Every row comes from one small tree of marks. The marks that hang from a mark follow it in brackets, in the order of their numbers. Every link used is in the known rows. Which tree was each row made from?
Known rows:
k_861[k_635]: [  6.3  -5.2  41.9 -16.2 -42.6  22.7  11.0  61.1 -45.5   4.9 -14.4  56.4
  22.0 -29.8 -34.6 -22.0  26.9  67.0  -6.1  28.7  59.9 -78.8  28.0 -26.0
 -40.5  55.2 -39.1  37.4   9.8]
k_764[k_861[k_635[k_603]]]: [-20.1 -14.4  48.0 -14.8 -26.8  23.5   1.3  78.0  -5.5  15.2   7.1  45.4
 -20.1  13.0 -19.3 -45.2  35.7  63.6   2.2  -3.3  33.8 -70.1  -0.1 -18.8
 -44.5  70.1 -15.6   0.4  24.2]
k_635[k_289 k_577 k_603]: [-21.3  26.6  -3.2 -38.7   0.5  30.7  48.6  57.9   1.0  -1.8 -40.0  -3.9
  39.2 -17.6  29.8 -19.6   1.1 -10.0  47.6  23.4   7.2 -81.8   9.8 -54.7
 -44.4  24.1 -32.8 -21.6  30.1]
k_861[k_591[k_268 k_603] k_635]: [-23.8  43.6  21.8   3.3 -37.9  15.0   3.4  25.5 -22.7  -1.9  10.6  62.8
   3.2 -14.5 -35.9 -33.9 -26.5  38.6 -25.5  19.3  22.5 -24.9   8.5  21.9
 -43.3  13.1  -6.5  48.2 -61.7]
k_861[k_591[k_268] k_635[k_289 k_577]]: [-14.9  33.5   9.2   5.8 -45.4   3.9  26.1  12.1 -21.5 -14.1  -0.3  27.8
  32.7 -42.0 -56.2   7.8  -2.9   6.3  29.7   8.5 -15.1 -45.8  25.7 -18.7
 -44.8   8.2 -39.9  52.7 -42.2]
k_999[k_764[k_861]]: [ -4.7 -23.0  47.5 -47.5 -23.6   9.5  10.0  63.3 -17.6  58.9   9.3  27.0
  29.1  14.7 -51.9 -40.7  55.4  33.2 -13.5   8.1  59.4 -36.2 -25.0   1.3
 -58.0  62.3  19.3   4.7   1.1]
k_861[k_591 k_635]: [-11.7  12.0  49.0 -23.0 -46.7  10.4  15.7  55.4 -44.5  13.0  -0.4  56.7
  20.7 -27.3 -64.0 -28.6  39.0  38.6  -1.1   5.7  37.9 -62.0  10.9   2.3
 -43.3  59.3 -19.8  57.1 -44.3]
k_764[k_861]: [-14.1 -33.1  40.5 -26.1  -0.4  15.7  -2.3  59.1 -39.0  31.5  -0.9  29.2
  -2.1   7.1 -47.1 -45.8  19.7  26.0  -9.8  -1.7  75.3 -65.5 -12.9  -1.2
 -53.6  62.8   4.9  -1.2  30.8]
k_635[k_289[k_591] k_577 k_603 k_861]: [-41.0  52.3  31.5 -43.2   3.2  33.2  49.5  71.6  17.0  11.8 -19.4 -48.4
  47.0   0.0  42.4 -30.7  20.5 -17.8  65.1  -5.6 -38.2 -80.6  28.4 -52.5
  10.0  35.4  -8.3 -47.7  38.3]
k_861[k_591[k_603[k_635[k_577]]]]: [-24.0  28.7   8.6 -21.8  -7.5  16.9  13.6  44.9 -31.4  20.6  -4.9  35.9
  20.4 -37.6 -21.7 -33.6  -4.0   4.4 -27.5   8.9  33.6 -28.7 -38.0  30.2
 -36.3  21.6  -1.1  51.6 -35.4]
k_635[k_577]: [-12.0   8.3 -10.5 -23.1 -13.0  15.1  25.2  38.7 -42.3   4.4 -40.9  27.6
  34.1 -29.8 -11.5 -21.2  -8.2  -3.7 -11.5  55.8  65.2 -69.3  15.5 -31.3
 -49.4  41.1 -31.0  34.5  40.8]
k_289[k_591[k_268 k_603 k_861[k_635[k_577]]]]: [ -4.5  60.5 -21.6  19.3 -33.3  11.2  -0.4   8.7  -3.1 -12.5  13.7  50.3
  14.6 -16.8  44.2 -30.3 -46.2   7.5 -43.0  52.0  -1.4 -14.4  -3.3 -20.7
 -12.0   5.2  -6.0  22.2 -27.5]
k_591[k_861]: [  9.3  -7.9   8.5 -18.1 -13.4   9.8  -6.0  31.1 -40.7  21.3 -16.3  38.9
   5.8   4.5 -24.1 -40.7   6.2   5.9 -23.2  21.1  65.0 -53.8 -18.8 -24.3
 -49.8  55.5 -12.0  -0.3   5.0]
k_861[k_591]: [-17.4   9.6  34.2 -46.7  -5.8   4.3  20.1  53.0 -57.0  22.9 -15.5  34.5
  31.0 -13.0 -64.6 -41.8  16.5 -17.1 -12.4   2.7  64.1 -58.0  -8.3  13.6
 -50.9  53.6   8.3  30.9 -30.5]
k_289[k_591]: [  2.7  16.2  23.8 -53.4  -3.8  10.5  30.2  69.7 -51.0   9.0 -14.8  29.0
  53.5 -27.0  -5.5 -37.3   9.4 -10.1 -22.1  24.6  58.9 -71.5   7.3 -20.3
 -16.6  48.4   9.4  11.7  -1.6]
k_289[k_591[k_603]]: [-14.4  29.7  24.5 -41.1   2.3  27.2  24.4  62.9 -41.0  16.7 -11.0  36.4
  45.5 -26.6  25.9 -52.9 -16.7  10.8 -34.4  35.3  58.0 -50.1 -10.2   1.9
 -14.5  24.1  23.7   4.6 -14.1]
k_861[k_591[k_603] k_635[k_268 k_577]]: [-44.0  49.9  12.1  -1.9 -39.7  24.9  29.3   9.5 -10.9 -29.7  14.4  44.4
  17.9 -13.8 -12.7 -23.8 -18.6  43.0 -11.4  19.2   3.3 -32.9  17.4  11.1
 -25.7  16.9 -42.8  81.2 -27.2]
k_764[k_861[k_591 k_635[k_268]]]: [-27.2  -7.9  50.3 -14.1 -29.7   7.0   7.3  41.1 -23.6  -1.6  32.4  37.2
 -10.7  15.3 -70.6 -34.8  29.9  44.8   1.2 -34.3  18.5 -50.0   0.7  11.8
 -40.4  56.9 -18.5  42.4  -8.3]
k_591[k_268 k_603[k_635[k_577]] k_861]: [ 13.4  44.5 -60.6  37.7 -16.4  14.6 -24.6  -6.4   3.1  -7.0   2.6  36.8
 -16.4  -8.9  25.2 -19.6 -62.6   3.9 -54.6  33.2   3.5   4.8 -41.9  -2.5
 -37.1 -15.4 -18.9  18.8  -3.6]
k_861[k_591[k_603[k_635]]]: [-16.7  23.9  25.5 -28.0  -6.0  18.0   6.2  54.2 -38.9  26.4  -0.6  38.8
  18.6 -28.3 -35.7 -42.4   2.7  12.1 -29.2  -6.3  43.1 -31.1 -41.6  37.2
 -39.9  26.2  11.2  39.6 -43.4]
k_603[k_635[k_268 k_289 k_577 k_861]]: [  1.5  17.2  10.5 -16.1  -0.9  30.6  25.3  42.0 -10.0 -24.9  -0.7 -45.1
  39.0 -18.7 -27.3   9.1  17.8  22.6  41.3 -45.8 -25.9 -60.8  11.1 -24.8
  -3.7   6.3 -57.0  13.7  64.4]
k_603[k_635[k_268 k_289[k_591[k_861]] k_577]]: [ 24.9  29.5 -28.7 -14.5  -9.8  10.1  29.1  26.3 -10.9 -33.5   8.1  -9.7
  47.6 -39.7   1.2  18.1   6.1  -4.5  14.4 -24.8 -33.4 -40.4 -18.3 -34.7
  -3.9  -1.8 -52.4  29.2  20.3]
k_603[k_635]: [ 29.4  -4.9   8.8 -28.0 -10.7  15.5   3.9  78.6 -47.3   8.0 -18.6  31.6
  23.7 -40.3 -37.7 -15.1  29.9  27.5 -23.0  -6.2  51.5 -62.1 -22.1  -7.3
 -36.2  38.1 -22.4  29.4  23.8]

Which tree is each row?
[ -1.5  29.9  18.2 -49.8   0.1  21.4  36.2  71.8  -3.4  11.7  -9.3   4.9
  38.3   0.0  36.0 -34.1  19.8 -19.3  34.9 -11.7  -6.0 -68.8 -14.1 -50.4
 -19.2  27.8   1.3 -52.2 -17.8] | k_635[k_289[k_591[k_861]] k_603]
[ 13.5  60.3 -44.2   9.6 -14.0   7.5  -1.4  19.8  -2.1  -9.8  14.2  32.4
  17.7 -25.2  40.5 -25.8 -43.4 -19.1 -55.0  33.4  -6.2  -4.5 -36.8  -8.2
  -6.3  -3.8   4.0  16.9 -21.8] | k_289[k_591[k_268 k_603[k_635[k_577]] k_861]]
[  0.3  50.5 -16.2  -5.6  -4.1  11.0  -1.4  21.0 -16.2   0.6   7.9  39.4
  17.6  -0.6  32.1 -47.2 -52.1 -19.5 -50.0  35.5  25.8 -16.1 -17.4  -6.7
 -16.6   6.4  25.0  -4.9 -31.9] | k_289[k_591[k_268 k_603 k_861]]
[-33.8  18.5  67.6 -46.5  14.3  31.5  36.4  31.9 -26.2  -7.3  10.3 -55.4
  40.5  31.4 -72.0 -29.1  13.1   4.8  63.4 -73.3  -6.8 -64.3  29.6   3.3
 -11.9  15.4 -12.3 -11.3  11.4] | k_635[k_268 k_289 k_861[k_591]]
[ 33.0  27.4 -31.0   0.5 -14.2   3.3  12.2  33.1 -16.6  -5.5  -4.1   0.1
  40.7 -56.8  -4.5  16.6   2.1 -17.0   1.8  -5.9 -22.5 -38.1 -27.0 -37.5
 -15.9  -0.9 -32.1  16.5   7.3] | k_603[k_635[k_289[k_591[k_268 k_861]] k_577]]
[ -7.6  49.1  -4.2 -23.3   3.5  18.6  18.2  41.8 -29.0  -5.9  -4.5  34.6
  39.4 -15.8  24.0 -45.8 -52.4 -10.5 -44.9  35.0  41.2 -34.2   3.2   2.1
 -18.0  -0.9  26.6   3.1 -17.0] | k_289[k_591[k_268 k_603]]
[  6.5   1.2  42.1 -22.0 -32.7  30.7  32.3  36.3 -29.9 -28.1   0.1  18.9
  42.6 -17.3 -34.9  -2.2  12.9  70.8  35.9 -14.6  23.6 -79.0  40.1 -30.6
 -29.3  15.5 -58.6  25.1  17.9] | k_861[k_635[k_268 k_289]]
[-33.4  48.9  20.4  -7.5   6.0  35.2  27.1  21.6  -3.9   9.1  -5.4 -41.5
  47.5 -16.1  21.8 -23.3 -32.1  -7.6  43.8   9.7 -20.4 -47.5  25.5 -22.2
   5.1  -6.4  -0.2 -25.1  22.9] | k_635[k_289[k_591[k_268 k_603]] k_577 k_861]
[ -7.9  28.7  10.9 -22.6  -6.2  22.3   5.4  36.6 -28.0  23.5   2.5  40.2
  26.4 -10.2  34.5 -53.1 -15.1   1.7 -39.1  33.3  46.1 -32.3 -31.0  -6.6
 -13.0  28.9  20.2  -1.4 -28.0] | k_289[k_591[k_603 k_861]]
[-13.4  -2.8  44.5 -37.1 -25.2   8.0   2.7  65.0  -5.5  64.1  28.2  30.3
  19.1   1.7 -51.0 -39.1  57.0  37.1 -22.7 -15.9  30.4  -6.2 -64.4  34.8
 -45.1  48.5  32.0  22.5 -39.9] | k_999[k_764[k_861[k_591[k_603[k_635]]]]]
[-31.8  -9.2  40.4  -1.0 -36.9   6.3   2.8  40.1 -21.5  20.0  17.1  43.7
 -10.8 -16.8 -59.7 -29.4  37.0  35.9   2.7  -1.4  25.1 -53.0  -6.9   3.5
 -47.0  69.7 -19.2  48.6 -11.7] | k_764[k_861[k_591 k_635[k_577]]]
[-29.1   7.5  19.6  11.6 -37.5  -2.7  -0.8  23.6 -15.6   5.1  20.6  42.3
 -15.8  -7.7 -59.6 -22.7   5.0  16.3  -6.3   2.6  10.4 -34.8   0.7   3.2
 -51.6  49.5 -14.6  48.5 -11.0] | k_764[k_861[k_591[k_268] k_635[k_577]]]
[  2.3  45.4   6.2 -24.2 -31.3  10.8  23.0  52.1  -6.3 -22.9  12.9  40.3
  22.8   7.0  25.6 -35.1  12.7  10.1 -17.6  11.6  -4.3 -50.3   4.7 -41.0
  -2.2  48.5 -19.4   8.8 -12.6] | k_289[k_591[k_861[k_635[k_268 k_603]]]]
[-10.4 -12.0  43.5 -25.0 -45.2  14.0  24.8  36.0   5.7  26.1  22.0  13.7
  33.3   3.4 -42.0  -7.2  50.5  63.2  21.9   1.3   9.9 -33.9  -3.5 -19.7
 -45.2  39.7 -23.6  23.9   6.3] | k_999[k_764[k_861[k_635[k_268 k_289 k_577]]]]
[ -9.2 -13.1  42.2 -22.3 -52.4   9.0   9.8  50.3  -1.7  47.3  10.8  38.7
  23.5  -3.8 -41.4 -20.7  63.1  60.2  -5.9  25.9  35.0 -34.1  -7.0 -13.1
 -49.0  65.8 -10.9  32.1   5.8] | k_999[k_764[k_861[k_635[k_577]]]]
[ 13.6  38.0 -21.8  17.0 -41.6   6.4 -10.3  25.4   4.9 -22.0  -1.3  54.0
 -16.3  24.9   3.9 -27.5 -18.0  12.0 -20.0  24.7  -0.1 -39.3  13.9 -41.4
 -47.5  31.0 -29.5  -1.4 -11.0] | k_591[k_268 k_861[k_635[k_603]]]
[ -6.4  36.5   8.9   3.6 -40.6  26.2  29.1  24.3 -13.6  -9.7  -4.6  29.7
  42.3 -53.9  16.9   0.5 -14.7  43.9  20.2  36.7  -2.9 -54.4  27.2 -36.1
 -17.4  -0.3 -36.5  26.1  -7.8] | k_861[k_635[k_289[k_591[k_268 k_603]] k_577]]
[  1.8  26.8 -23.6   9.0  -6.2  36.1   1.4  -1.5   0.5  -6.0   5.6   8.2
   7.2 -14.7  27.3 -13.7 -29.9  32.7  -6.7  -3.6  -4.1 -15.1 -48.0 -11.2
 -23.1 -17.4 -39.5  13.3  10.2] | k_591[k_603[k_635[k_268 k_289 k_577]] k_861]
[ -5.2  21.0  33.2 -29.0 -31.0  35.3  42.1  58.5   0.8 -40.1  -3.9  18.6
  27.5   5.2   1.7 -12.2  11.4  61.7  42.3 -15.6  -7.1 -82.5  39.5 -42.9
 -30.1  20.6 -57.5  -1.1  15.0] | k_861[k_635[k_268 k_289 k_603]]
[-25.5  15.9  66.0 -14.6 -35.9  30.8  17.6  38.2 -30.8  27.3   6.3  41.5
  27.6 -38.8 -40.7 -27.2  14.5  65.5  27.5  -5.9  23.5 -48.9  -8.4  14.0
 -38.0  15.2 -13.7  30.9 -63.5] | k_861[k_591[k_603] k_635[k_289]]
[  7.5  42.3 -17.0  -8.0 -14.8  16.5   0.2  38.0 -16.3  16.0   5.1  34.7
  21.3 -35.2  43.9 -32.5  -9.4   4.3 -42.0  30.3  12.6 -20.7 -47.9  -9.0
  -1.7  19.4   0.9  20.5 -16.7] | k_289[k_591[k_603[k_635[k_577]] k_861]]
[ -3.6  51.9  -9.1 -17.5 -32.1   9.3  26.2  41.1   1.0 -28.0   8.6  37.5
  24.5  -0.4  38.3 -25.3   6.5   2.8 -13.7  25.3 -17.2 -48.5  10.7 -47.0
  -0.2  43.3 -31.2  19.5  -1.6] | k_289[k_591[k_861[k_635[k_268 k_577 k_603]]]]
[ -8.8  35.2 -19.5   1.0 -43.7  15.5  13.7  20.6  12.0 -34.5   0.2  41.8
  -5.4  23.0  23.2 -23.4   2.6  26.8  -5.4  26.6  -4.2 -50.4  15.3 -52.4
 -31.3  45.7 -60.7  23.3  19.6] | k_591[k_861[k_635[k_268 k_577 k_603]]]
[-19.4  48.8 -17.6 -18.6   0.7  28.3  44.0  -9.4  -0.1 -32.7   6.4 -12.5
  54.2 -12.5  40.1 -11.7 -42.4 -10.8  20.9   9.8 -18.3 -35.1  -0.9 -33.4
  -3.0 -20.1 -34.9   7.5   8.5] | k_635[k_268 k_289[k_591[k_603 k_861]] k_577]
[-44.2  52.0  26.6 -28.4  10.7  44.7  46.8  15.6   2.3 -22.6   6.7 -60.2
  57.5   4.2  23.2 -23.4 -26.9   7.3  49.5 -17.1 -29.1 -51.8  32.1 -22.4
  22.1  -7.8 -24.3 -10.0  43.4] | k_635[k_268 k_289[k_591[k_603]] k_577 k_861]
[ -6.1  10.8  23.9  10.7 -36.2  36.6 -16.8  19.8 -19.8  25.1   1.1  66.1
 -11.1  -4.7  18.7 -45.6  -9.6  76.3 -28.2  39.0  50.2 -34.2 -23.7  -6.5
 -36.4  31.2 -21.4  15.0 -18.7] | k_591[k_603 k_861[k_635]]
[-41.2  30.8  29.7 -32.2   5.7  42.8  40.6  65.2  14.2  13.1 -31.2 -44.2
  26.2  14.2  22.0 -32.8  17.3  -2.2  71.5  -6.1 -17.6 -86.2  29.6 -52.7
 -18.1  36.1 -24.8 -44.8  55.7] | k_635[k_289 k_577 k_603 k_861]
[  0.2 -20.0  57.4 -28.8 -48.9   9.6   6.3  64.3 -10.1  52.7  14.4  41.4
  20.4   0.5 -53.7 -26.9  66.7  69.6  -3.9  11.0  45.1 -35.3 -12.4  -5.8
 -52.6  67.9  -1.6  17.8  -3.2] | k_999[k_764[k_861[k_635]]]
[-54.7  55.4  39.0 -54.5  13.2  28.0  38.8  71.0  10.1 -31.3   6.5 -25.7
   9.7  74.8 -18.9 -63.8   9.1 -14.0  21.5 -48.5 -20.9 -63.9  30.9  -2.1
 -11.1  50.0  -4.5 -15.8  18.0] | k_635[k_268 k_603 k_861[k_591]]
[-15.6   1.5  34.8 -27.1 -48.0  11.7  16.8  67.3  19.3  37.9  10.8  39.4
  17.2  11.1 -18.7 -26.9  64.6  54.6  -2.6  26.5  15.9 -38.7 -11.4 -20.7
 -47.0  67.6  -7.5  14.3   3.2] | k_999[k_764[k_861[k_635[k_577 k_603]]]]
[-12.2   3.3  49.9 -21.2 -48.1  -6.5   2.3  49.6  -1.9  43.6  28.0  39.3
  17.3  10.7 -73.8 -29.3  52.6  38.2 -11.1  -2.3  18.1 -14.6 -17.8  10.4
 -55.4  54.8  10.7  30.0 -42.6] | k_999[k_764[k_861[k_591[k_268] k_635]]]
[-37.4  66.0   6.9 -24.7   5.7  26.4  45.6  55.4  25.2 -10.9 -12.6 -50.4
  39.5   7.1  41.0 -25.6  -7.3 -36.7  57.7  -4.2 -56.9 -67.8  35.1 -53.9
   6.7  15.6  -5.0 -48.8  32.3] | k_635[k_289[k_591[k_268]] k_577 k_603 k_861]
[  4.8  11.7   9.5 -12.5 -11.1  21.3   4.0  62.7 -26.9   9.3 -15.8  -8.1
  17.2 -31.1 -24.2 -12.3  29.4  19.9   2.2  -3.7  12.8 -62.7  -2.9 -15.9
 -10.4  47.0 -36.5  25.9  57.7] | k_603[k_635[k_577 k_861]]
[-15.2  -9.6  64.5 -33.0 -51.0   1.0   8.1  61.1  -9.8  58.9  22.2  43.3
  19.9   3.2 -74.3 -32.0  75.1  52.3  -3.9  -2.4  29.0 -26.8 -24.4  10.2
 -52.1  71.1  11.5  32.9 -40.3] | k_999[k_764[k_861[k_591 k_635]]]
[  5.2   0.1  48.7 -22.9 -45.7   5.4  11.7  53.1   2.0  41.0  29.0  22.4
  38.6  -2.3 -42.4 -16.1  51.8  48.4   9.6  -3.8   7.2 -26.4 -10.1 -13.9
 -36.3  37.1   9.5   2.0 -25.1] | k_999[k_764[k_861[k_635[k_289[k_591[k_268]]]]]]
[ -4.7  13.3  30.3 -18.5  -5.1  20.1  14.9  50.2 -25.0  24.6  -5.2 -30.3
  32.1 -39.7 -48.5  -2.0  44.6   7.5  44.9 -42.8 -17.7 -56.8 -14.6  -7.8
 -12.6  27.6 -29.8  20.1  17.0] | k_603[k_635[k_289 k_577 k_861[k_591]]]
[-28.5  27.1  44.7 -23.8   2.4   9.0   6.3  44.8 -36.8  14.9  -4.6  -8.6
  14.3  26.6 -66.8 -50.1   3.9 -15.5   8.2 -18.0  25.1 -51.4  19.9  14.5
 -30.9  46.7  13.8   1.6  -0.7] | k_635[k_861[k_591[k_268]]]
[-33.7   8.0  41.0   9.8 -27.1  13.0 -11.2  31.0 -14.1  16.3  31.2  50.7
 -22.6   3.5 -48.9 -46.0  -7.4  46.5 -19.0  -9.2  25.1 -25.9 -15.5  28.8
 -49.9  33.8   8.5  29.1 -32.4] | k_764[k_861[k_591[k_268 k_603] k_635]]
[  1.4  18.1   2.7 -20.0   0.8  37.7  11.0  49.0 -22.2 -14.4  -2.0  27.5
  17.1 -13.3   7.5 -33.4 -25.6  49.2 -36.1  -1.2  43.1 -36.6 -22.5  17.1
 -27.3  -0.4 -21.6  27.0  20.0] | k_591[k_603[k_635[k_268]]]
[-27.5  -5.5  55.8 -43.4 -23.1  11.3   7.3  53.1 -10.0  69.5  20.1  33.3
  19.8  13.4 -52.4 -53.2  43.3  27.3 -17.2   0.8  46.7 -11.9 -47.4  30.8
 -56.7  52.7  38.4  12.7 -40.0] | k_999[k_764[k_861[k_591[k_603]]]]
[  3.2  52.6 -22.4  -6.9 -11.2  17.2   9.6  27.6  -7.6 -10.9  14.6  27.8
  23.7 -19.1  45.9 -28.4 -19.9   3.2 -40.8  17.3  -1.5 -17.1 -40.2  -8.4
   5.4   8.8 -13.6  24.9  -7.4] | k_289[k_591[k_603[k_635[k_268 k_577]] k_861]]
[  4.3  45.6 -44.3  14.4  -8.5  22.7  -2.0  23.4 -11.6 -17.4 -10.1  33.1
  10.9 -30.7  17.5 -19.5 -63.3  11.5 -47.4  37.1  25.0 -15.5 -16.6   5.1
 -36.0 -22.8 -15.9  34.7  11.7] | k_591[k_268 k_603[k_635[k_577]]]
[ -4.3  21.3 -10.5  -7.3  -8.7  36.3   5.7  48.0 -24.6  10.5 -17.9  34.2
  15.4 -43.6  19.3 -28.6 -18.3  38.6 -35.2  36.6  44.4 -40.6 -33.7   7.5
 -29.2  10.0 -20.6  36.0  20.2] | k_591[k_603[k_635[k_577]]]
[-36.9  -2.5  63.6  -7.1 -21.4  28.7  10.0  28.0 -12.8   9.9  38.5  22.7
  -3.8   4.0 -51.8 -32.0   6.3  65.5  22.8 -45.3   4.5 -38.0 -16.2  25.3
 -36.6  22.4 -11.4  20.3 -26.6] | k_764[k_861[k_591[k_603] k_635[k_268 k_289]]]
